What can hang from each mark:
j_458: j_701 j_768
j_168: j_389 j_701 j_768 j_854 j_931
j_701: j_168
j_242: j_854
j_854: j_242
j_931: j_168
j_314: j_168
j_768: j_168 j_458

Each row was made from one small tree. The marks that hang from a mark follow it in brackets, in the order of their numbers. Every link used is in the known rows. Write each row's tree.
Known rows:
j_314[j_168[j_389 j_701 j_768]]: [-0.81 -1.00 -2.81 -3.89 0.49 -0.99 0.32 3.02 -0.89 -2.02 -0.27 1.00 3.51 1.71 -1.55 -2.02 -1.60 -0.46 -3.47 2.41 0.74 0.30]
j_768[j_168[j_931] j_458[j_701]]: [-5.44 -0.46 -3.23 2.00 -4.92 -1.35 -1.57 2.93 -1.12 -1.26 -1.40 -3.06 2.71 2.47 -0.35 -2.70 2.06 -1.07 0.11 -0.08 -2.46 0.81]
j_768[j_168[j_389 j_854]]: [-3.41 -0.95 -1.62 -1.78 0.54 0.82 -0.53 1.10 -0.67 -0.15 1.49 -1.44 2.71 3.06 -1.95 -3.60 0.28 -0.15 -2.35 3.08 -1.72 1.91]
j_168[j_389 j_701 j_854 j_931]: [-3.11 1.80 -1.38 -2.75 5.01 -1.31 1.42 2.57 -1.55 -1.64 2.67 -2.39 4.82 3.53 -3.97 -3.54 0.08 -0.38 -6.69 1.14 0.04 1.08]
j_931[j_168[j_389 j_701 j_768]]: [-0.98 -0.30 -3.51 -1.91 4.75 0.44 1.29 1.60 -1.32 -1.27 -0.09 -2.08 3.11 1.09 -2.35 -1.85 -0.98 0.65 -3.51 1.57 1.85 3.18]
j_931[j_168[j_389 j_768 j_854[j_242]]]: [-3.82 0.80 -3.43 -1.48 5.53 0.07 0.99 2.38 -1.12 -1.58 -0.34 0.07 2.83 1.47 -3.16 -2.99 0.10 0.89 -1.58 2.74 -0.36 7.52]
j_768[j_168]: [-2.86 -2.10 -1.18 -0.14 -2.64 0.17 -1.62 0.91 -0.26 0.35 -0.39 -0.29 1.03 2.29 -0.02 -1.59 0.22 -0.38 -0.48 1.16 -1.69 0.97]
j_768[j_458[j_701]]: [-2.42 -0.49 -3.14 3.53 -2.74 -1.05 0.75 4.25 -0.97 -0.46 0.81 -3.63 4.56 0.78 -0.26 -0.30 0.35 -1.08 0.39 -1.06 -0.66 1.22]
j_701[j_168]: [-0.13 -2.68 0.20 0.91 0.68 0.71 -0.25 3.70 -0.43 0.75 1.47 -0.93 4.45 1.52 0.56 1.37 -2.56 -1.67 -1.23 -0.58 -2.55 0.49]
j_854[j_242]: [-1.89 -0.45 -0.67 1.63 -1.79 -1.11 -0.12 3.48 0.60 0.68 0.60 1.10 4.04 0.75 -0.79 -0.70 -0.27 -0.69 0.39 -0.69 -0.80 3.64]
j_314[j_168]: [-2.91 -2.26 -1.15 -1.32 -1.93 -0.83 -0.62 3.38 -0.27 -0.80 -1.18 1.98 0.72 1.70 0.26 -0.05 -1.37 0.04 -0.87 0.42 -1.17 -0.49]
j_242[j_854]: [-2.90 -1.38 -0.60 0.15 0.35 0.33 1.54 2.45 -0.75 0.63 1.68 -1.20 0.65 -0.79 -1.95 -0.19 0.08 -0.05 -0.71 1.12 -1.68 4.53]
j_168[j_701]: [0.18 -0.46 -1.23 -0.35 -0.15 -0.95 0.33 1.96 -0.96 -0.38 1.47 -0.99 3.74 1.04 -0.80 -0.37 -0.93 -0.36 -3.38 -0.23 1.29 0.17]
j_168[j_389 j_701 j_768 j_854[j_242]]: [-0.67 2.58 -2.96 -2.77 3.93 -1.58 1.16 2.32 -1.38 -2.20 2.47 0.31 6.89 1.63 -4.13 -4.21 0.26 -0.78 -4.38 3.53 0.81 6.59]
j_458[j_701 j_768[j_168[j_854[j_242]]]]: [-2.47 1.24 -1.64 1.89 -1.04 -0.08 -0.07 4.57 -1.16 -0.97 -0.35 -1.65 4.11 2.60 -1.79 -3.19 3.55 0.17 -0.87 0.60 -1.09 4.31]
j_458[j_701 j_768[j_168[j_389 j_854]]]: [-2.04 0.55 -1.88 0.95 1.36 1.10 1.15 4.47 -1.23 -0.41 0.86 -3.74 4.65 3.32 -2.58 -3.57 2.82 0.05 -2.28 1.11 -0.71 2.11]
j_168[j_389 j_854]: [-2.64 0.00 -1.42 -1.15 4.59 0.36 1.82 2.81 -0.71 0.08 3.21 -1.95 4.14 2.64 -2.91 -2.33 -0.71 -0.39 -3.14 1.96 -0.97 2.24]
j_768[j_168[j_389 j_701 j_854] j_458]: [-2.01 0.06 -3.84 -1.05 -3.95 -0.32 -1.06 0.18 -1.03 -2.63 2.51 -4.10 4.89 1.61 -0.61 -3.80 0.94 -0.09 -3.87 3.97 0.13 1.26]
j_168[j_389 j_768]: [-1.90 -0.94 -2.29 -1.34 4.46 -0.14 1.68 2.87 -0.25 0.32 1.23 -1.15 3.74 2.31 -2.35 -1.93 -1.29 -1.36 -1.56 1.47 -0.49 2.89]
j_314[j_168[j_389]]: [-2.25 -2.33 -1.44 -1.99 -0.53 0.04 0.45 3.98 0.25 -0.19 0.23 0.36 2.65 1.97 -0.78 -1.11 -1.89 -0.19 -1.75 1.07 -0.63 -1.53]
j_168[j_389 j_768 j_854[j_242] j_931]: [-5.77 2.29 -2.19 -2.41 5.98 -2.21 1.02 3.62 -0.85 -1.72 0.50 0.99 3.94 3.67 -4.43 -4.43 0.86 -1.23 -2.67 2.12 -2.40 7.05]
j_768[j_168 j_458]: [-3.41 -1.96 -3.08 1.25 -6.51 -0.55 -2.03 0.73 -0.09 -1.21 0.01 -2.53 1.81 1.28 1.74 -1.31 0.73 -0.31 0.09 1.68 -1.43 1.04]

Write each row's tree:
[0.15 -2.13 -1.04 -0.89 3.72 0.90 0.78 3.93 -0.43 0.47 1.78 -1.31 5.95 2.05 -1.00 -0.35 -2.75 -2.25 -1.81 1.20 -2.36 1.85]
j_701[j_168[j_389 j_768]]
[-0.79 -0.30 -0.29 1.99 3.36 0.98 1.95 7.39 -0.70 0.41 1.16 -4.58 6.91 3.27 -1.90 -0.93 0.59 -1.46 -2.79 -2.05 -1.63 -0.12]
j_458[j_701[j_168[j_389 j_931]] j_768]
[-0.74 -1.34 -2.63 3.16 -1.72 0.29 0.92 5.21 -0.75 0.03 2.08 -4.91 7.45 0.88 -0.30 -0.26 -0.99 -1.98 -0.41 -0.65 -1.43 0.16]
j_768[j_458[j_701[j_168[j_389]]]]
[-2.04 -0.08 -4.50 -0.39 0.79 -0.99 -0.06 0.97 -1.70 -2.88 -1.24 -1.83 1.64 0.17 -0.13 -0.64 -0.09 0.82 -2.22 1.35 1.45 4.28]
j_931[j_168[j_701 j_768[j_458]]]
[-2.67 -0.75 -1.42 -2.23 -0.79 -0.26 -0.98 1.30 -0.44 -0.37 0.58 -2.33 3.57 3.20 -2.01 -3.57 0.35 -0.64 -4.33 1.12 -0.29 -1.07]
j_768[j_168[j_389 j_701 j_931]]
[-1.57 -0.89 -1.03 -1.16 4.03 -0.25 -0.14 3.01 -1.82 -1.25 0.93 0.82 3.69 2.23 -0.83 -0.16 -1.53 -1.67 -1.84 1.98 -3.64 5.01]
j_701[j_168[j_768 j_854]]
[-0.68 0.29 -3.90 -0.37 -1.16 -2.38 0.02 1.35 -1.43 -2.81 0.62 -1.52 3.56 0.62 0.02 -0.85 -0.12 -1.01 -2.47 1.54 1.03 3.36]
j_168[j_701 j_768[j_458]]
[-5.38 0.32 -1.28 -1.76 0.02 -0.60 -1.27 2.10 -0.30 -0.70 0.25 -0.30 3.21 3.71 -2.75 -4.73 1.41 -0.43 -2.32 2.27 -2.67 3.34]
j_768[j_168[j_389 j_854[j_242] j_931]]
[-3.85 -0.34 -0.74 -1.64 4.98 -1.11 -0.39 3.51 -1.91 -1.67 -0.11 0.92 2.77 3.34 -1.29 -0.71 -0.93 -1.90 -2.66 1.21 -4.42 4.75]
j_701[j_168[j_768 j_854 j_931]]
[-3.16 -0.33 -1.01 -2.26 6.46 -0.25 0.57 4.01 -1.46 -1.02 1.27 -0.64 4.83 3.65 -2.43 -1.73 -1.40 -2.15 -3.51 1.71 -3.89 3.68]
j_701[j_168[j_389 j_768 j_854 j_931]]
[-5.69 -1.32 -2.76 0.78 -5.56 -1.51 -2.29 1.10 -0.25 -1.76 -0.85 -2.40 0.81 2.51 1.10 -1.95 1.35 -0.59 -0.55 0.76 -2.42 0.76]
j_768[j_168[j_931] j_458]
[-5.67 0.76 -3.51 0.89 1.24 -2.98 0.42 4.07 -1.64 -1.94 -1.74 -1.26 2.23 2.67 -1.53 -1.61 1.26 -1.74 -0.35 -0.65 -2.20 3.98]
j_168[j_768[j_458[j_701]] j_931]
[-0.48 -1.60 -1.78 -2.79 -1.09 -0.32 0.36 3.40 -0.33 -1.10 0.75 -0.06 4.18 1.50 -1.09 -1.48 -1.84 -0.04 -3.95 1.28 1.07 -2.24]
j_314[j_168[j_389 j_701]]
[-3.38 1.43 -4.60 -0.32 4.02 -0.96 2.02 3.69 -1.98 -1.95 1.88 -2.91 5.51 2.19 -3.23 -3.48 0.59 -1.27 -1.76 2.88 -1.25 5.49]
j_168[j_389 j_768[j_458[j_701]] j_854]
[-4.31 0.20 -4.65 -1.14 4.57 0.16 1.21 1.71 -1.56 -2.53 0.16 -2.50 1.98 1.49 -1.79 -2.28 0.01 0.88 -2.02 3.08 -0.33 5.87]
j_931[j_168[j_389 j_768[j_458] j_854]]
[-0.58 -1.52 -0.32 -0.67 3.86 1.45 0.86 3.85 -0.75 0.30 3.37 -2.02 6.29 2.32 -1.45 -0.62 -2.35 -1.48 -3.07 1.58 -2.68 1.48]
j_701[j_168[j_389 j_854]]
[-2.33 0.91 -2.31 -3.09 4.99 -1.89 1.31 2.64 -1.04 -1.28 0.69 -1.62 4.35 3.01 -3.46 -3.07 -0.45 -1.42 -5.16 0.72 0.54 1.69]
j_168[j_389 j_701 j_768 j_931]
[-6.27 -0.22 -1.04 -1.64 0.05 -1.00 -1.82 1.08 -1.32 -1.33 -0.86 0.38 -0.06 3.84 -1.32 -3.12 1.51 -0.18 -2.11 1.76 -3.27 2.71]
j_768[j_168[j_854 j_931]]
[-3.06 1.04 -4.75 -1.22 2.59 -1.22 0.09 0.61 -2.58 -4.02 -0.76 -1.27 1.42 0.64 -0.97 -1.65 0.58 1.26 -3.14 2.83 0.86 6.22]
j_931[j_168[j_701 j_768[j_458] j_854]]
[0.52 -0.83 -0.42 3.00 1.49 0.98 1.35 6.66 -1.07 0.34 0.81 -3.30 6.05 2.06 -0.59 0.40 0.57 -1.07 -1.35 -1.89 -1.23 1.04]
j_458[j_701[j_168] j_768]
[-0.51 -0.47 -1.03 1.26 3.89 1.26 1.67 5.84 -1.86 0.97 2.21 -2.60 7.66 2.32 -3.00 -1.38 -1.13 -1.86 -1.75 -0.26 -2.27 1.50]
j_458[j_701[j_168[j_389 j_854]]]
[-3.08 0.58 -1.33 0.43 4.79 -0.84 0.70 5.58 -2.70 -0.64 -0.39 -0.22 4.88 3.09 -2.96 -1.48 -0.07 -2.11 -1.45 -0.46 -3.72 4.16]
j_458[j_701[j_168[j_768 j_854 j_931]]]
[-0.37 0.96 -1.83 -2.12 3.76 -0.16 1.71 2.04 -1.42 -1.04 3.88 -2.58 6.02 2.09 -3.31 -2.87 -0.67 -0.14 -5.77 2.26 1.22 1.45]
j_168[j_389 j_701 j_854]
[-2.84 -0.79 -0.01 -1.20 4.81 0.43 0.58 4.32 -0.91 -0.22 2.34 -1.99 5.39 3.55 -2.04 -1.20 -1.74 -1.70 -3.99 0.60 -3.57 1.15]
j_701[j_168[j_389 j_854 j_931]]
[-2.22 -0.85 -2.45 2.74 -1.07 -0.39 0.77 5.57 -0.78 -0.27 1.47 -4.81 6.90 1.61 -0.67 -0.57 -0.51 -2.03 -0.93 -1.26 -2.04 -0.05]
j_768[j_458[j_701[j_168[j_389 j_931]]]]
[-3.16 -1.16 -3.59 2.54 -6.00 -0.39 -1.34 2.43 -1.04 -0.81 -0.49 -3.29 3.57 1.36 0.26 -2.14 1.40 -0.83 0.85 0.75 -1.51 1.16]
j_768[j_168 j_458[j_701]]
[0.24 0.20 -0.75 1.73 3.96 1.51 2.18 6.75 -1.35 -0.11 2.30 -4.30 7.43 2.82 -2.12 -1.16 0.67 -0.90 -2.91 -0.29 -1.34 1.77]
j_458[j_701[j_168[j_389 j_854]] j_768]
[-3.82 -0.44 -3.04 -0.02 -6.17 -1.92 -2.48 0.54 -0.75 -2.59 -0.40 -2.90 2.26 2.00 0.84 -2.34 1.37 -0.56 -2.67 1.11 -0.74 0.05]
j_768[j_168[j_701 j_931] j_458]
[-3.62 -0.04 -4.04 1.10 -2.82 0.24 -0.28 2.60 -1.43 -1.27 1.47 -4.53 5.42 2.09 -1.77 -4.11 1.61 -0.64 -1.06 2.63 -1.56 2.07]
j_768[j_168[j_389 j_854] j_458[j_701]]
[-5.47 0.79 -0.99 -1.87 5.81 -0.82 1.60 3.37 -0.89 -0.52 1.96 -1.76 3.03 4.12 -3.64 -3.12 0.09 -0.54 -4.06 0.87 -1.99 1.90]
j_168[j_389 j_854 j_931]
